Each row was made from one small tree. The marks that hang from a mark follow it in brackets, in the order of their numbers. Every link used is in the known rows. Write each row's tree.
Known rows
q235[q185 q852 q942]: [  7  -9   0 -12 -13   9  11 -17   1  -2   4 -23   7 -22  23   3   4  -2
   1  13 -31  -8   3  10  -6]
q862[q185[q188 q895]]: [  3  -7  -9  -5  -3 -17   0  13   2   0 -12   6   2   0  -6   2  -1  -1
   4  -7  11 -17 -12  25   2]
q862[q185[q188 q746 q895]]: [  7  -9   1  -6  -1 -17   2  13   3  -2 -13   7   4   7  -9   0   3   2
   2 -12   9 -15 -13  30   6]
q235[q185[q188] q443 q852 q942]: [ 14  -9   0  -3 -18   7  16 -21   5   1  -3 -36  10 -30  35  -3   7  -1
  -5  13 -37 -11   1  23  -9]
q862[q185[q188 q235 q367 q602]]: [  3   9 -10  22 -10 -22  18   2  -3 -11 -17   8   4  -8 -23  10   3  21
   1  -5  15 -18 -17  36 -27]
q761[q746]: [ -4  -9  -8 -14  -4  -2  -4   3   6  -4   5  10  -2  -8   2   1  -6  -6
   8  -1  -3 -10  -6  -8  -2]
q185[q235 q771]: [ 11  14   4  12 -13  -9  23  -9  11 -13   2   0  -4 -12 -21   3   3   7
  -1   6  -3   5  -6  10 -29]
q746[q185]: [  1 -12   2  -7   8   8  -7 -10  -1   4   3   0  -2   4  -5   3   8   3
  -4   1   1  -8 -17   2   2]
q235[q185[q602 q771] q443 q852]: [ 16   4  -3 -10 -19  -4  44  -7   5 -10   4 -31  31 -38  18   3  14   0
  -4   6 -26 -11  13  11 -26]
q771[q759]: [  0   6  -3 -11  -6  12  11  -4  -1   5  -2   7  -3  14   0   4   2   2
   7   1  -3   4   7  -7  -2]
q185[q235[q942]]: [  4   0   9   9 -11   3   6 -17   9  -4   5  -5 -10 -13  -4   0   1   5
  -4   1  -2  11  -3  16  -9]
q235[q185[q746] q443 q852]: [ 16 -10   5 -16 -12   9  21 -13   0  -8   2 -26  17 -12  26  -2  15  -1
  -5   2 -32 -13   2  18  -3]
q862[q185[q188 q235 q771]]: [  7   5  -6  12 -16 -16  11   6   6  -6 -12   6   2  -3 -20   2  -3   9
  -5   7   4 -17 -24  26 -38]
q761[q746[q185[q771 q895]]]: [  8 -13  -4 -25   0  -8   5  -5  13  -6   9   6  -3 -16 -10   7   4  -4
  10  -2   1 -13 -13  -3   2]
q235[q185 q852]: [  5  -4  -9 -12  -6   4  12  -7  -7 -12   0 -14  11 -10  14   4   8  -2
   7   9 -29 -17  -3   5 -11]
q235[q185 q443 q942]: [ 13  -9  16  -5 -19  13  11 -23  10   8   9 -32   7 -25  29  -9   0  -5
 -21  11 -13  -6   8  21   0]
q367[q185[q188 q771[q759]]]: [  8  25   4   6  -8  -7  28 -11   4  -6 -19   5 -10   6 -12  -1  -7   6
  13  12 -16  -5  -2  -1 -19]
q761[q746[q185[q367]]]: [  2 -13  -8 -11   3   1  -4 -11   2  -3   3  11  -9  -6  -8  10   3   7
   8   2   1 -19 -21  -1   2]
q746[q185[q188 q367]]: [  6   1  -3  15   9  -4  -1 -18  -6  -2 -11   2 -12   5 -14  10  10  18
   4   5  -2 -16 -25  17  -2]
q761[q746[q185[q602 q895]]]: [  1 -15  -5 -24   5  -8   5   0   8  -7  10   8   5 -19  -7   7   6  -4
  11 -14   7 -11  -6  -1   9]
q746[q185[q188 q367 q771[q759]]]: [ 14  13  -4  11   0  -3  18 -20   1   0 -11   5 -13   6 -23  13  12  22
   7  12  -7 -13 -18  11 -17]
q235[q185]: [  4   2   5  -2  -7   2   6  -8  -2  -7   3 -10   5  -3   4  -2  -1  -5
  -6   9 -10 -18  -2  10  -7]
q746[q185[q188 q235[q942]]]: [  5  -7   6  11   1   3  -4 -23   5  -2  -2  -3 -13  -5 -11   1   7  10
  -3   4  -6  -4 -26  20 -12]
q862[q185]: [ -2 -11  -6 -10  -8  -1  -5  12  -2   6  -5   5   8   5  -1   1  -4   1
  -7   0  11 -16 -15  11  -9]
q746[q185[q235 q602 q771]]: [  9   5   7   3  -2  -7  23 -13   8 -10   7  -2   7 -17 -25   6  12  12
  -5  -3   3  -3 -13   9 -27]
q862[q185[q771]]: [  5  -3  -3  -7 -14  -7   6  12   4   5  -5   3  10  -3  -9   3  -2   3
  -9   7   9 -15 -13   9 -22]
q746[q185[q188 q235 q367 q895]]: [ 14   2  -2  15  10 -14  11 -25   0 -15  -7   5 -21  -5 -26  15  15  17
  12  -6   4  -9 -22  33   3]
q862[q185[q188 q771]]: [  5   2  -7   5 -13 -14   6  13   4   2 -14   5   8  -1 -11   0  -4   6
  -6   9   3 -21 -18  16 -27]
q746[q185[q895]]: [  7 -13   4 -15  12  -1   0 -10   3  -1   5  -1  -4  -4  -7   8  11   0
   4  -8   6  -4 -10   9  17]

Which tree is each row?
[ 10  -8   1  -2 -16   8  17 -21   9  -3   4 -20  -2 -26  16   2  10   5
  -3  -1 -17  13   0  17 -10] | q185[q235[q443 q852 q942]]
[  3  -7  -9   3   0  -6  -1 -17   3 -13  -3  13 -16  -7 -18   9   4  11
  11   1  -4 -21 -30  12 -12] | q761[q746[q185[q188 q235 q367]]]
[ 27  18  15  22 -16 -10  40 -26  11 -14  -4  -7  -8 -13 -22   8  16  25
  -7  -1  -4   5  -4  34 -18] | q185[q235[q443] q367 q746 q771]
[ 13  22   9  -5  -9 -11  43 -19   9 -16  -7   5 -15  -6 -21   7   0   3
  19  -2  -6   8   4  10  -8] | q367[q185[q235 q771[q759] q895]]
[  5   1  -5 -14 -17   0  14   9   4   7  -7   7   8   7  -9   5  -1   5
  -5   7   7 -12  -9   5 -22] | q862[q185[q771[q759]]]
[  8  22   0  41  -8 -21  28 -21   3 -14 -11  -3  -7 -26 -19   8   6  25
   6  -4   1   3   1  35 -19] | q185[q188 q235[q942] q367 q602]
[ -1 -15  -8 -11   2  -1 -11  -3   4  -3   1  10  -5  -4  -4   1  -1  -1
   9   2  -6 -20 -24  -2  -5] | q761[q746[q185[q188]]]
[  5  14   9   1   1 -21  37 -10   4 -21  -4   0  -3 -18 -16   4   0   2
  16 -16   3   7   9  16   1] | q367[q185[q235 q602 q895]]
[  1  -9 -10  -2   4  -5  -5 -11   1  -5  -3  11 -12  -4 -10   8   2   9
  11   4  -3 -22 -26   6  -3] | q761[q746[q185[q188 q367]]]
[ 22  17   3  17 -11 -15  39 -22   4 -24  -8  -1  -6 -12 -26  17  21  28
  11   1 -17   3  -7  25 -23] | q185[q235[q852] q367 q746 q771]
[  3  -4  -6  -7  -2 -12   9   0  10  -7   2   8   7 -18 -13   3   1   3
   7   1  -4 -18 -15  -3 -19] | q761[q746[q185[q188 q602 q771]]]
[  4  -8  -7 -10  -3  -6  -1  -3  10  -5   1   8  -3  -9 -10   2   1   1
   6   7  -8 -20 -23  -3 -16] | q761[q746[q185[q188 q771]]]
[ 18  -6   0  -3 -18  10  25 -32   2   2   1 -36   4 -34  30   6  12   9
  -5  12 -28  -9   6  25  -1] | q235[q185[q367] q443 q852 q942]
[ 10  25  17  15  -4 -23  36  -4   8 -15 -17   0   7  -7 -17  -5  -3  10
   8  -2 -13  -4   3  11 -17] | q367[q185[q188 q602 q746 q771]]
[ 10  15  -4   8   7 -27  33  -5  -1 -12  -2  -1   4 -25 -16  17  11  12
  16 -19  17   5  21  21  17] | q185[q367 q602 q895]
[ -4 -15  -5 -18   2  -2   0   0   5  -3   9   7   8 -13  -4   4   2  -1
   5  -6   3 -15 -11  -7  -4] | q761[q746[q185[q602]]]
[ 14  24  -7  31   3 -37  38 -12   1 -26 -12   5  -7 -24 -30  15  13  19
  21 -19  11   1   7  41  -4] | q185[q188 q235 q367 q602 q895]
[  0  -4  -8   9 -10  -8  -1   6   1  -6 -13   9  -1   5 -13   1  -3   7
  -3   1   6 -18 -26  27 -25] | q862[q185[q188 q235]]
[ 18   3   2  -1   7 -13  20 -18   5  -5   1  -1 -10 -13 -22  17  15  14
   7  -1   6  -7 -10  16   6] | q746[q185[q367 q771 q895]]
[ 18  25  10  19  -5 -23  42  -6   7 -12  -6  -2  12 -17 -26  11  13  25
   1  -7   3   1  13  17 -13] | q185[q367 q602 q746 q771]
[ 12  19   7 -12  -5 -11  38 -12   8  -8  -8   3  -9  -3 -13   5  -2   0
  18   0  -7   5  11   0   3] | q367[q185[q771[q759] q895]]
[ 14  -4  -5 -20  -7  -6  38  -7   2 -12   5 -29  25 -37  23   5  16  -7
   6 -10 -18  -8  18  20   3] | q235[q185[q602 q895] q443 q852]
[ -1 -19 -10 -21  -2   4  -3 -10   4 -11   7   7  -5 -11  -5   8   7   1
  12  -2 -11 -14 -25  -3 -10] | q761[q746[q185[q235[q852]]]]
[ 13  12  10  21  -4  -8  20 -22   0 -17  -6   7 -14   4 -24  10  12  23
   3  -7   0   1  -9  30  -5] | q185[q235 q367 q746]
[  2  -8  -5 -14  -4 -18  15  18   2   0  -2   3  18 -14  -7   6   2  -1
   1 -18  22  -9   2  19   3] | q862[q185[q602 q895]]
[  4  -9  -8 -15   6 -14  11  -7   5  -9   6   9  -2 -21 -13  14   8   6
  15 -13   9 -13  -7   6  10] | q761[q746[q185[q367 q602 q895]]]
[ 17   7   8   4   7 -19  21 -11   2 -11  -5   3 -10  -2 -16  13  15  14
  13 -17   7   3   8  28  29] | q185[q367 q746 q895]
[  1  -3   1   6   9  -6   4  -3  -1  -2  -5  -1   8  -6 -10   2   8   8
   0  -4   0 -11 -13   8  -9] | q746[q185[q188 q602]]
